Known rows, with every step that occurs:
dova pide luvu nopaf dase: [-31.8   5.5  -3.6  -1.6  18.1  11.9 -12.2 -28.5   9.5 -32.4 -18.5  -4.9
   5.2  20.4  19.1   1.6  38.9   5.3  -0.5  12.4  59.4  31.2]
febe pide dase: [-39.2  -3.9  11.7  13.0  12.1 -17.4  -7.9 -20.2  -3.6 -16.2  31.4  -5.8
  -0.2  -5.3 -17.3   8.7  33.6  17.3  -0.1  17.7  -8.0  15.4]
pide pidak tori dase nopaf: [ -8.5  38.1  21.0 -11.6  -1.3  -2.2 -21.0  -2.5  14.1   7.1  65.4 -23.9
  24.6  18.1 -46.8   1.2 -11.7 -37.7   5.9 -16.9  16.2  -4.3]
luvu pide: [ -8.3   0.8  -0.1  -2.1  -9.8  -0.7  12.5  -1.4   4.2   5.0 -17.7  12.2
  -3.5   2.1  -5.9   4.4  15.0  -2.8 -19.7   5.5  14.0  13.5]
pide dase: [-18.5   6.9  -1.2   9.5  12.4  -5.8  -1.0  -3.1  -6.1 -11.9  23.0  -1.7
   4.3   6.7 -10.1   3.3  20.9  15.6  -8.4   3.0   5.8  10.7]
febe pide dase nopaf luvu: [-54.8  20.4  14.4   7.6  34.4 -14.7  -1.8 -42.5  -7.6  -7.8  20.8  -2.6
  30.7   0.5 -14.4  12.9  46.9  -4.6   4.2   9.3  22.8  17.5]
dova pide pidak tori: [-12.9  20.5  -3.7  -2.0  -7.5   0.6 -28.2  15.3  10.7 -18.6  29.1 -31.4
 -10.1  18.3 -30.5  12.6   0.0   5.0   1.9   0.7  -7.4  -8.7]
dova pide luvu: [-35.8  -5.7  -1.3   3.9   0.1  10.0 -13.4  -3.0  23.1 -19.1  -1.0 -10.9
 -11.6  14.0  -6.0  15.2  14.4  32.8  -7.6  13.5  25.5  14.6]
pide febe: [-20.9  -1.0   0.9 -10.4 -25.7  16.8  -4.0   7.4  15.4  -7.2  -1.2  -3.6
  -3.6  -4.3  -7.3   7.1  10.1   3.0   8.9   8.0   1.6   0.4]
dase pide febe: [-17.4   4.2   5.7 -12.1 -42.8  21.8  -1.6  12.6  17.8   2.5  -0.5  13.8
  -7.6  -5.2 -18.4  -5.6  13.9   3.9   1.0  -9.9  -0.2  16.8]
pide dase nopaf: [-19.7  20.9   3.7   6.8  23.0  -1.4   0.2 -11.4  -2.4   0.3  25.9  -1.7
  20.5  16.2 -14.3   5.5  26.3  -2.0 -11.0  -6.3  26.5  13.3]
febe pide dase nopaf: [-40.3  10.3  16.7  11.2  22.5 -12.0  -6.5 -28.9  -1.1  -4.0  34.6  -5.1
  16.7   4.2 -21.3  10.7  38.7  -1.5  -3.6   8.7  12.6  18.1]
febe pide pidak tori dase: [-30.1  14.3  29.3  -5.2 -12.7 -18.2 -29.5 -11.0  11.8  -9.6  70.5 -27.4
   2.4  -1.9 -49.7   4.3  -4.1 -18.0  17.0   7.2 -18.3  -3.6]
luvu pide pidak tori dase: [-17.0  25.3  16.4 -11.8 -22.6  -7.4  -9.0   4.1  13.9  -0.4  44.7 -10.8
   4.0  12.3 -49.0   3.2  -1.7 -21.5 -11.0  -2.8   9.7   5.9]
nopaf dase pide: [  6.1   9.7  10.8  -6.7 -11.9   8.8   0.2 -11.3  -4.1  11.8  -5.7   8.4
   5.6  -0.6   1.5 -24.8   9.8 -13.8  -5.8 -13.3  16.9  31.3]
pide pidak tori dase: [ -7.6  24.1  16.1  -9.0 -12.8  -6.7 -21.7   6.3   9.8  -5.3  61.6 -23.5
   7.3   9.5 -42.7  -1.2 -16.1 -20.2   9.0  -8.0  -3.9  -7.3]
dova pide dase: [-25.8   1.4  -7.2   9.1  17.7   4.5  -8.9   4.0   0.6 -25.0  17.6 -14.8
  -5.3  20.5 -15.4  10.4  20.7  31.7 -10.3   6.6   4.8  12.1]
febe pide pidak: [-23.5  -2.8  11.8   4.8  -1.5 -18.6 -13.4 -12.9   2.0  -0.3  18.9  -9.8
  -7.3  -7.2 -20.5  14.2  26.9  -1.0  14.4  14.7 -25.6   2.3]
dase pide luvu nopaf: [-24.8  11.0   3.0   1.1 -11.7   2.4  -1.4 -13.0  11.9 -12.6  -6.5  34.8
   0.1   5.8  -0.3  -7.8  36.2   3.0  -9.4 -13.5  40.1  32.0]
pidak tori dase: [ -7.3  16.6  17.7 -10.2 -11.7   0.1 -15.7   2.0   9.3  -9.5  51.9 -17.4
  10.9   5.6 -29.5  -9.4 -30.5 -15.5   2.5  -7.4   6.9  -5.3]
pidak tori dase nopaf: [ -7.5  30.8  22.4 -12.3  -1.3   4.8 -14.2  -6.2  12.9   3.0  54.8 -17.6
  27.1  14.7 -33.2  -7.6 -25.1 -33.9  -0.4 -16.5  27.6  -3.0]
tori dase pide dova: [ 16.7   6.3   8.9 -10.6 -23.1  12.0  -0.6   6.9  26.2   9.1  17.6   4.1
  -0.6   8.0 -46.2 -21.1  -9.2   6.4  -3.4 -14.7  -7.5  38.2]
dase nopaf luvu pide pidak tori: [-27.7  51.7   5.7  -9.7  -0.4  -7.6  -1.2 -15.3   5.2   7.7   4.9  -2.9
  26.4  12.2 -28.2  13.3  29.6 -35.8 -11.6  -6.8  39.3   5.2]
pidak tori dase nopaf luvu pide: [-29.7  41.3  20.1 -19.1   0.1   1.6   3.6 -21.9   9.7   2.7  23.5  -2.9
  37.5  14.0 -31.6  -0.9  -1.1 -39.3 -13.8 -11.2  52.5   9.5]
pide luvu nopaf: [-26.9   6.2  -2.6   3.6   6.5  -1.9  -2.8 -18.6   9.6 -22.3  -6.9  18.0
   6.0   6.6  10.7   4.8  32.9   3.0  -1.2   4.4  42.0  15.8]
tori pidak: [  1.5  10.2   5.1  -5.2 -16.4   1.2 -11.2   6.9  12.8 -11.3  33.4  -8.7
   3.6  -4.0  -3.4 -10.6 -20.3   0.6  -5.1   0.8   6.5  -5.8]
pide luvu nopaf dase: [-24.2  11.4   2.9  -1.0  12.4   1.8  -4.1 -35.4   3.1 -19.4 -13.2   9.1
  14.1   7.0  24.3  -6.2  38.8 -12.0   1.8   7.5  60.5  30.1]

Rows:
[-25.9  30.8  14.7 -15.4  11.2  -2.3  11.2 -21.7   5.8  18.3   9.3   3.8
  32.2  17.6 -33.1  11.5  25.6 -37.2  -5.2  -8.7  35.2  15.7]
tori dase nopaf luvu pide pidak
[-17.0  21.3  15.1 -13.7  21.8   4.5   4.4 -24.0   2.0   9.3  17.4  -3.8
  38.4  10.9 -13.6  -2.0  -3.8 -30.6   8.1 -14.0  32.5   4.1]
tori dase nopaf luvu
[-26.8   8.0  -1.2   6.9   1.8  -6.1  12.1  -5.5  -1.9  -7.3   5.4  11.6
   1.1   9.2 -16.5   7.6  36.3  12.8 -28.0   8.5  20.1  24.4]
luvu pide dase
[-27.1  21.7   3.5   4.9  13.0  -1.7  13.2 -13.0   1.2   5.1   8.3  10.9
  17.6  18.3 -20.5   9.9  41.3  -4.5 -31.0  -1.3  41.0  27.3]
luvu pide dase nopaf
[  3.0  10.6  -2.4  -5.2  18.2   1.2   1.2 -24.8 -12.5 -11.9 -17.4   6.0
  16.6   6.6  25.9 -13.8  24.2 -28.5   7.0  -1.2  33.4  16.2]
luvu nopaf dase
[-29.5  42.0  12.1 -16.0  14.4   5.5 -22.8  -8.2  12.8  -9.3  46.1 -34.7
  27.9  29.1 -44.2  10.3  -3.1 -26.6  10.9 -12.2  25.6  -4.5]
dova pide pidak tori dase nopaf luvu
[-13.9  24.0   2.7  -6.3  22.2   1.9   6.8 -21.5  -2.5   8.3 -11.3   2.7
  30.6   6.2   3.1   4.3  14.2 -22.7   3.8  -8.8  31.0   1.2]
dase nopaf luvu
[-30.7  27.9  20.9  -8.7 -23.5   3.2 -17.0 -11.2  21.3 -21.3  45.3  16.2
  11.5  11.4 -29.8 -17.3   5.4 -12.1  -7.5 -20.9  47.9  27.2]
pidak tori dase pide luvu nopaf
[-29.0  35.7  14.6 -15.2 -11.8 -10.1  -3.4  -9.4   6.7  -4.3  30.8  -8.7
  17.4   8.9 -41.7   5.0   7.1 -26.1  -3.9  -1.6  19.7   4.9]
nopaf luvu pide pidak tori dase
[-16.8  39.0  20.8 -13.5 -11.6  -2.6  -8.0  -4.9  17.1  11.9  47.2 -12.0
  20.4  20.5 -52.6   5.7   3.4 -39.2 -13.8 -11.7  30.3   8.6]
luvu pide pidak tori dase nopaf
[  5.5  23.4   1.6  -6.8  -1.2  -0.3  -3.8 -16.0 -10.5   1.5  -7.7  17.0
   9.6  10.5   0.7 -18.2  40.6 -31.7   5.4 -19.2  19.7  31.4]
luvu nopaf dase pide pidak
[ -6.0  15.2 -11.0  -6.5  -2.5   2.2  17.9 -10.0  13.9   0.1 -42.1   8.4
   5.8   3.2 -16.1   3.4  29.9   9.0 -13.2  12.9  16.8  31.3]
nopaf luvu pide dova
[ -8.5   2.0  -7.8   0.7   4.1   3.0 -13.6  11.5   6.1  -8.4   4.1 -20.0
 -12.5  17.9 -18.6  16.5  13.3  11.9   5.1   4.0 -12.5  -0.8]
dova pide pidak
[ 19.3   9.1  -3.6  -2.6 -22.5  10.5   0.7   9.4  20.3   8.4 -10.3  10.1
  -8.8   2.6 -28.4 -15.1   8.2  16.2  -7.9 -10.1  -9.6  35.8]
dase pide dova
[-26.4  14.4  -3.9   6.7  27.7   9.1  -7.4  -4.0   3.9 -12.7  20.7 -15.9
  11.9  29.3 -19.1  12.5  24.8  13.0 -13.1  -2.4  25.7  15.3]
dova pide dase nopaf
[ 12.5  25.3  13.9 -12.6 -34.8  10.3 -15.2  10.9  29.7  -1.4  42.8  -7.8
   1.8   8.4 -57.9 -25.0 -21.7   0.1  -5.3 -17.4  -2.3  30.2]
pidak tori dase pide dova
[-16.4  32.0  13.9 -11.8   3.2   7.6 -28.6   4.3  20.3  -5.7  59.9 -38.3
  14.9  32.6 -51.5   8.3 -12.1 -21.6   4.0 -13.4  15.8  -3.3]
dova pide pidak tori dase nopaf
[-23.8  20.8  23.5 -22.3 -55.1  22.1 -17.8  15.2  27.7  -7.2  51.1  -4.9
   2.3   1.1 -47.9 -15.5 -16.9 -11.4   3.5 -17.9   7.1  12.0]
pidak tori dase pide febe
[-40.5  24.8  -4.9   2.8  40.0   6.2  -1.3 -18.0  -2.1 -15.7   6.4 -12.5
  25.1  26.2 -11.9  14.6  34.1   9.4  -7.1  -2.0  36.5  13.6]
dova pide dase nopaf luvu
[-25.3   5.5  11.3   2.1 -24.0   5.1  -4.7  -4.9  18.0   2.3   4.9  19.8
  -6.2  -0.9 -13.3  -5.3  18.3  17.0 -13.5  -8.6  25.0  30.3]
dase pide luvu
[-46.6   0.3  16.1   2.9  12.3  -9.8 -11.2 -52.0   4.7 -24.7  -4.2   5.9
   9.7  -4.9  17.4  -0.8  51.6  -8.9   9.7  22.5  46.5  34.6]
febe pide luvu nopaf dase
[  7.9   5.1  -9.2  -2.5 -13.9   4.6  12.5   2.5  21.1   3.2 -28.3   5.0
  -7.8   5.4 -23.1   2.2  20.6  12.7 -19.7  12.7   6.2  32.4]
luvu pide dova
[-15.6   9.2  12.1 -17.0 -37.3  26.1  -4.4  -3.7  12.1   3.9  -7.2   5.3
   1.6  -4.9  -5.4 -16.8  20.1  -9.7   3.5  -5.4  18.3  31.6]
nopaf dase pide febe
[-43.4  24.8   3.4 -18.3 -13.0  18.5  15.5 -16.3  16.1   6.8 -30.1  12.2
  23.3   3.8  -9.9  15.8  40.1 -20.9  -7.2   4.0  46.9  15.2]
dase nopaf luvu pide febe
[-23.1  25.0   2.8  -8.5  12.1   1.4  19.5 -24.1   1.1  13.6 -28.5  15.2
  27.1   7.9  -3.2   8.5  28.8 -25.1 -16.3  -3.4  45.2  14.9]
dase nopaf luvu pide
[-22.9  18.6  -3.3  -5.3  -0.1  -9.4  11.9 -10.9  -3.3   5.6 -21.4   9.0
   6.7   3.8 -12.8  15.2  37.9 -10.7  -6.6   5.7  13.2  10.2]
nopaf luvu pide pidak
[  1.3  42.1   6.3  -9.1 -12.0  -2.2 -17.8 -11.5  -6.5  -8.3  16.7   6.1
  11.5  10.7 -11.0 -22.1  27.9 -38.9   3.1 -21.9  25.6  23.1]
luvu nopaf dase pide pidak tori
[-30.0  27.5  33.9  -7.5  -2.2 -13.8 -28.5 -19.8  15.3   2.8  73.2 -28.1
  19.3   7.6 -53.5   6.8   1.0 -36.0  13.7  -2.2   2.1   0.1]
febe pide pidak tori dase nopaf
[-28.9   0.5   0.3 -12.4 -35.4  16.4   8.7   5.7  20.2  -2.5 -18.3   8.9
  -6.3  -1.9 -13.2  11.5  25.6   1.7 -10.8  13.2  15.6  14.4]
luvu pide febe
